Every row comes from one small tree of marks. The marks that hang from a mark follow it in brackets, in the order of their numbers. Every link used is in the known rows. Which tree was each row made from?
Known rows
K248(K271(K966) K979): [ 15.5   1.4  17.2   8.6  -2.6  30.5 -13.6  10.5  14.1  -6.9 -30.4  27.7
  -4.7  -6.9  -5.5  -5.7 -10.0   5.3   6.7  -0.1   8.0  -2.7]
K658(K966): [  4.9 -25.8 -17.8  -9.5  -5.5  14.3  -7.1  13.2   3.2  -1.0   3.1  18.0
   3.1   1.1 -20.1  -3.7  36.1   5.1  -4.3  15.9  20.7   3.1]
K977(K271(K68 K966) K593): [ 12.2   3.9  -2.4  32.3   0.2  27.7 -11.9   0.7  11.3  -0.9 -25.5  11.4
  -4.4   0.8  -4.8 -24.7 -36.4  12.2  12.6  -8.4   0.6   0.3]
K593(K882(K279) K977(K271(K966(K658)))): [ -5.2  -9.0 -15.2 -37.9   9.5   7.2  -3.0 -20.3 -10.3  13.3  12.1  -7.2
  -4.8   1.3  19.4   2.4  37.2 -13.9  -2.5  14.8  -5.4  -5.5]
K248(K271(K68 K966)): [  5.9   2.2   8.2  19.0   3.0  29.0 -14.1  17.2  26.0 -12.8 -22.2  22.1
  -9.9   5.7  -2.3 -11.0 -27.2   2.8  10.8   4.8  -0.3  -0.3]
K593(K882(K279) K977(K271(K68 K966(K658)))): [ -1.4  -6.2 -14.7 -25.3  12.9  21.1  -2.7 -18.0  -0.2   5.7   5.9  -9.5
  -8.0   8.8  23.7  -5.8  14.0  -7.4   4.4  18.9 -21.2   2.2]
K977(K271(K68) K593(K882(K279 K979))): [  1.8 -10.4 -13.9   5.2   7.0 -24.6  -4.3  -1.8  15.6  -7.8 -12.0  -1.0
  -4.3   3.3  21.8 -14.9 -19.1   5.3  18.2 -20.9 -13.2   4.7]
K279(K882(K593(K977(K271(K68))) K979)): [ -0.4  17.1  18.5  13.8  -4.1 -24.1   9.4   4.0  -3.1  -0.6  10.2 -14.8
   5.3   5.1  -3.3   6.0 -28.7   9.9  -5.5  -1.5  -2.2   4.9]
K593(K882(K979) K977(K271(K68 K966(K658)))): [ -3.5   2.4 -15.8  -3.1  15.3  12.1  -3.6 -13.1   3.4   7.7  11.3   7.8
   6.4  -2.9  -2.0  -5.7  -8.0  11.7  12.2   6.7   0.9   9.9]
K977(K271 K593): [  8.3  -7.2  -6.4   9.7  -5.6   6.8  -7.4   0.4  -8.0  -2.3 -16.9   6.4
  -1.5 -10.2 -16.4 -17.5  -0.4  14.9   1.9 -18.0  19.5  -8.4]
K593(K882(K279 K979) K977): [ -6.2 -18.1  -3.5 -38.7  -8.3 -39.0   8.7  -9.3  -5.2  -7.9   9.3   2.1
   5.8  -2.8  19.5  14.8  32.5   1.7 -11.6  -3.9  -2.0  10.9]
K977(K271(K68 K966(K658)) K593(K882)): [ -0.1  -4.5 -15.6  16.8  17.2  35.0 -14.9  -5.3  10.5   4.9  -8.6  17.4
  -5.6  -7.0  15.4 -24.8  -7.9  -7.9  18.6  -3.8 -11.1  -0.7]
K882(K279 K593 K979): [ -9.1   2.1   7.0  -4.2  -7.8 -38.0  15.6  12.2  -4.6  -4.0   4.8  -5.2
   4.1   3.4  -7.6  22.9  10.0 -17.7  -4.5  -5.4   4.9   0.0]
K279(K882(K593(K977(K271)))): [ -1.0  10.6  19.8  -2.3  -8.2 -17.8   7.3   3.1 -15.2   0.0   7.4 -14.8
   0.9  -0.6   1.6   7.8   7.1  -4.1 -21.1   1.0   3.9  -9.8]
K882(K279 K593(K977(K271(K966(K658)))) K979): [ -5.6  18.7   3.2 -22.0   0.4  -1.7  13.7 -19.4 -24.6  21.1  18.6 -25.1
   1.7  -0.7 -18.2  18.3  11.3 -12.8   1.3  16.0   5.3   2.2]
K68(K271): [  3.4 -12.3   6.4   1.1  -4.4  18.6  -9.6  20.1  13.3 -29.0  -8.0  15.1
  -4.0  -5.0  -6.0  -1.0   3.1   6.5  -4.6  -2.0   4.1  -2.9]
K966(K271(K68) K658): [ -1.9 -20.3 -16.8  22.1   3.0  68.0  -4.7  23.2  13.7  -9.4   7.6  -1.9
  -0.6   0.2 -23.4  -0.3   6.4  22.3   3.7  -1.3 -19.3  -7.4]
K977(K271(K966(K658))): [ -3.0  -2.3 -17.1  11.5  14.8  31.4 -13.0   5.7  -1.1  19.5   5.7  14.7
   1.9   1.4 -24.6  -6.9   3.5  -0.6  12.1   8.2  24.2 -15.8]
K279(K882): [ -5.7 -17.2  11.1   8.0  -6.9 -19.4  -7.3  23.3   8.6  -2.8   7.1  19.9
   4.0   5.7  12.1   3.6   5.7  -0.8 -10.7  -5.4   8.1 -10.2]
K882(K279 K593(K977) K979): [ -2.9   7.1  14.8 -26.1 -17.8 -27.5  22.7  -7.9 -21.8  -3.8   7.0 -19.1
   4.6  -2.9  -9.8  24.2  19.4  -5.8 -15.6   3.7   0.9  10.4]
K977(K271 K593(K882(K279 K979))): [ -2.7 -13.8 -14.4  -8.4   3.5 -40.6  -4.4  -4.9   3.6   0.7  -5.3   2.0
  -1.1  -4.8  17.3  -5.8   6.6  -1.4  10.6 -25.4   4.4  -3.6]
K593(K882(K279) K977): [ -2.7 -22.4  -2.3 -42.7  -9.6 -19.1   6.9  -8.2  -8.8 -13.7   1.3  -0.4
  -1.8  -1.7  28.6   9.2  47.3  -6.6 -21.0   2.7  -9.6   3.6]
K279(K882(K593 K979)): [-12.0   3.7  20.1  17.5  -6.5 -44.7   6.3  22.6   3.7   0.4  13.9  10.5
   9.8   0.0   2.1  18.2  -4.7 -12.2  -8.8 -11.2   8.6  -4.0]

Write each row's tree
[ -4.4  14.3  18.5   2.7  -7.0 -37.2   9.3   1.8 -12.2   6.5  15.3 -12.4
   8.5  -1.9  -7.3  13.6  -7.9   5.1 -11.9  -5.1  11.6  -2.5]
K279(K882(K593(K977(K271)) K979))
[ -6.1 -22.3  -2.3 -15.0  -7.9 -37.7  -0.8  -0.4   3.9  -8.1  -4.7  15.8
   2.0 -10.3  27.2   2.3  21.6  -9.7   0.5 -22.7  -4.0   7.0]
K977(K593(K882(K279 K979)))
[  0.9  -7.7 -13.6 -20.2   5.0 -27.3   5.0 -10.0   5.1  -8.0   2.5 -13.2
   0.5   9.1  14.2  -0.7  -4.3  15.5   4.3  -3.0 -10.0   8.9]
K593(K882(K279 K979) K977(K271(K68)))
[  2.4   1.0 -10.5  31.2   9.7  -9.4 -12.0   0.0  22.7  -0.8 -16.9  21.6
   1.9  -3.2  13.2 -18.8 -35.1   5.4  19.5 -21.2  -2.3   5.7]
K977(K271(K68 K966) K593(K882(K979)))
[  0.1  13.9   5.3 -20.4  -8.4 -29.6  19.4 -11.2 -22.2   3.2   6.8 -30.4
   1.9   1.3 -17.9  17.3   7.0   0.6  -7.7   1.6   8.0   1.8]
K882(K279 K593(K977(K271)) K979)
[  0.6  -2.7 -10.5  14.6   8.4 -19.4  -9.5  -4.8  22.9   2.2 -13.9   7.2
  -4.0   5.9  28.2 -13.4 -29.4  -4.3  21.0 -16.1 -14.9   4.9]
K977(K271(K68 K966) K593(K882(K279 K979)))
[ -1.5  14.4   4.3 -26.7  -1.0  20.7  11.8 -18.7 -28.0  15.2  10.1 -27.8
  -6.6   1.1  -7.9  11.8  27.8 -22.2  -8.7  22.9  -4.0  -5.6]
K882(K279 K593(K977(K271(K966(K658)))))
[  3.4  21.7   4.0   4.1   3.1  45.6   8.6  -9.6 -18.2   3.8   0.7 -12.7
  -2.1  -4.1 -23.4  -1.8  -0.2  -4.4  -4.3  20.2  -2.6   1.8]
K882(K593(K977(K271(K68 K966(K658)))))
[-2.3 -5.8 -5.6 19.9  8.0 55.8 -9.0 11.9 12.3  3.3  0.8 26.4  0.3  5.3
 -9.1 -8.6 -9.9 -3.4 11.9 17.6 -3.9  4.1]
K271(K68 K966(K658))
[  9.1 -26.9 -23.8  16.7  -6.2  43.6  -7.5  24.4  24.8 -12.0  -0.9  -1.4
  -1.4   8.2 -21.4  -3.6  13.3  25.9  -2.1   7.7 -12.8   2.4]
K658(K966(K271(K68)))
[ -3.1  -6.0   4.1   0.6   6.1  50.0 -16.4  10.7  11.8  -7.1   5.3  21.1
  -4.2  -7.0  -5.9  -0.3   6.1  -9.9   5.9  14.8   0.9  -2.3]
K68(K271(K966(K658)))
[  7.7   0.6  -2.6  18.5  -3.7  12.3 -13.0  -2.5  -0.3   7.7 -18.7  14.4
  -1.0  -7.7  -9.9 -16.0 -10.7   5.3   4.8 -12.5  17.5  -7.7]
K977(K271(K966) K593)
[ -4.9  21.0  21.8   9.8  -5.4 -32.7   5.1  -0.8  -5.8  14.7  13.5  -5.4
   8.6   0.2  -2.2  14.4 -16.6  -3.3  -9.5  -0.2  10.7  -2.0]
K279(K882(K593(K977(K271(K966))) K979))
[ -2.6  18.1  17.6   7.5   3.5  23.3   2.4  -2.8  -7.8  12.0  14.1 -11.3
  -2.7   4.2   5.5   0.9  -9.3 -11.8  -5.6  19.4 -12.8  -2.4]
K279(K882(K593(K977(K271(K68 K966(K658))))))
[ -1.2  23.4  21.8  21.3  -3.0 -20.4   5.6   2.0   3.4   7.7   8.2  -8.4
   5.6   7.2   1.5   7.1 -37.5   2.1  -3.0   3.3  -3.7   4.4]
K279(K882(K593(K977(K271(K68 K966))) K979))
[  3.1  16.2   5.4  -9.4  -5.6 -16.9  19.6  -9.1 -12.7  -4.1   1.5 -32.3
  -0.4   8.3 -14.0  10.2 -13.5   6.3  -1.5   4.7  -6.4   8.6]
K882(K279 K593(K977(K271(K68))) K979)
[ -6.0  15.4  17.3  -3.5   0.7  10.7   1.9  -5.2 -17.8  19.3  19.2  -9.5
   0.2  -2.6   1.7   8.2  10.9 -17.4 -12.0  15.7   0.7  -8.8]
K279(K882(K593(K977(K271(K966(K658))))))
[  8.8  16.7   6.4   5.8  -6.0  17.7  14.3  -1.3 -16.4 -14.7 -10.5 -17.7
  -1.6  -2.0 -23.0  -1.9  -3.7   9.2 -13.7   5.3  -0.1   1.4]
K882(K593(K977(K271(K68))))
[ -1.2 -10.4 -14.2   7.5   4.8 -30.6  -7.4   0.0   3.4  -2.9  -8.3  15.8
   5.2 -14.3   1.5 -11.0   0.9   8.5   8.8 -30.9  16.6  -2.7]
K977(K271 K593(K882(K979)))
[  0.4 -14.9 -13.0 -37.0   0.5 -21.5   3.0 -11.4  -9.0  -6.1   0.6 -13.0
  -4.1   3.1  18.9   2.0  34.7   0.8 -11.8  -0.2  -2.1  -6.0]
K593(K882(K279) K977(K271))
[  2.5  23.0   8.5  -1.5  -4.2 -12.1  15.3 -11.4  -6.2   4.1  -0.4 -25.9
  -0.4  10.3  -9.0  11.3 -22.0  -1.9   1.1   9.6  -7.4   8.8]
K882(K279 K593(K977(K271(K68 K966))) K979)
[  5.5  -2.4  -9.8  26.6   8.5   8.6 -14.0   1.1  19.7  -6.1 -23.5  19.6
  -4.9  -2.3  21.8 -23.7 -21.5  -2.3  11.4 -15.4  -9.6  -1.0]
K977(K271(K68 K966) K593(K882))
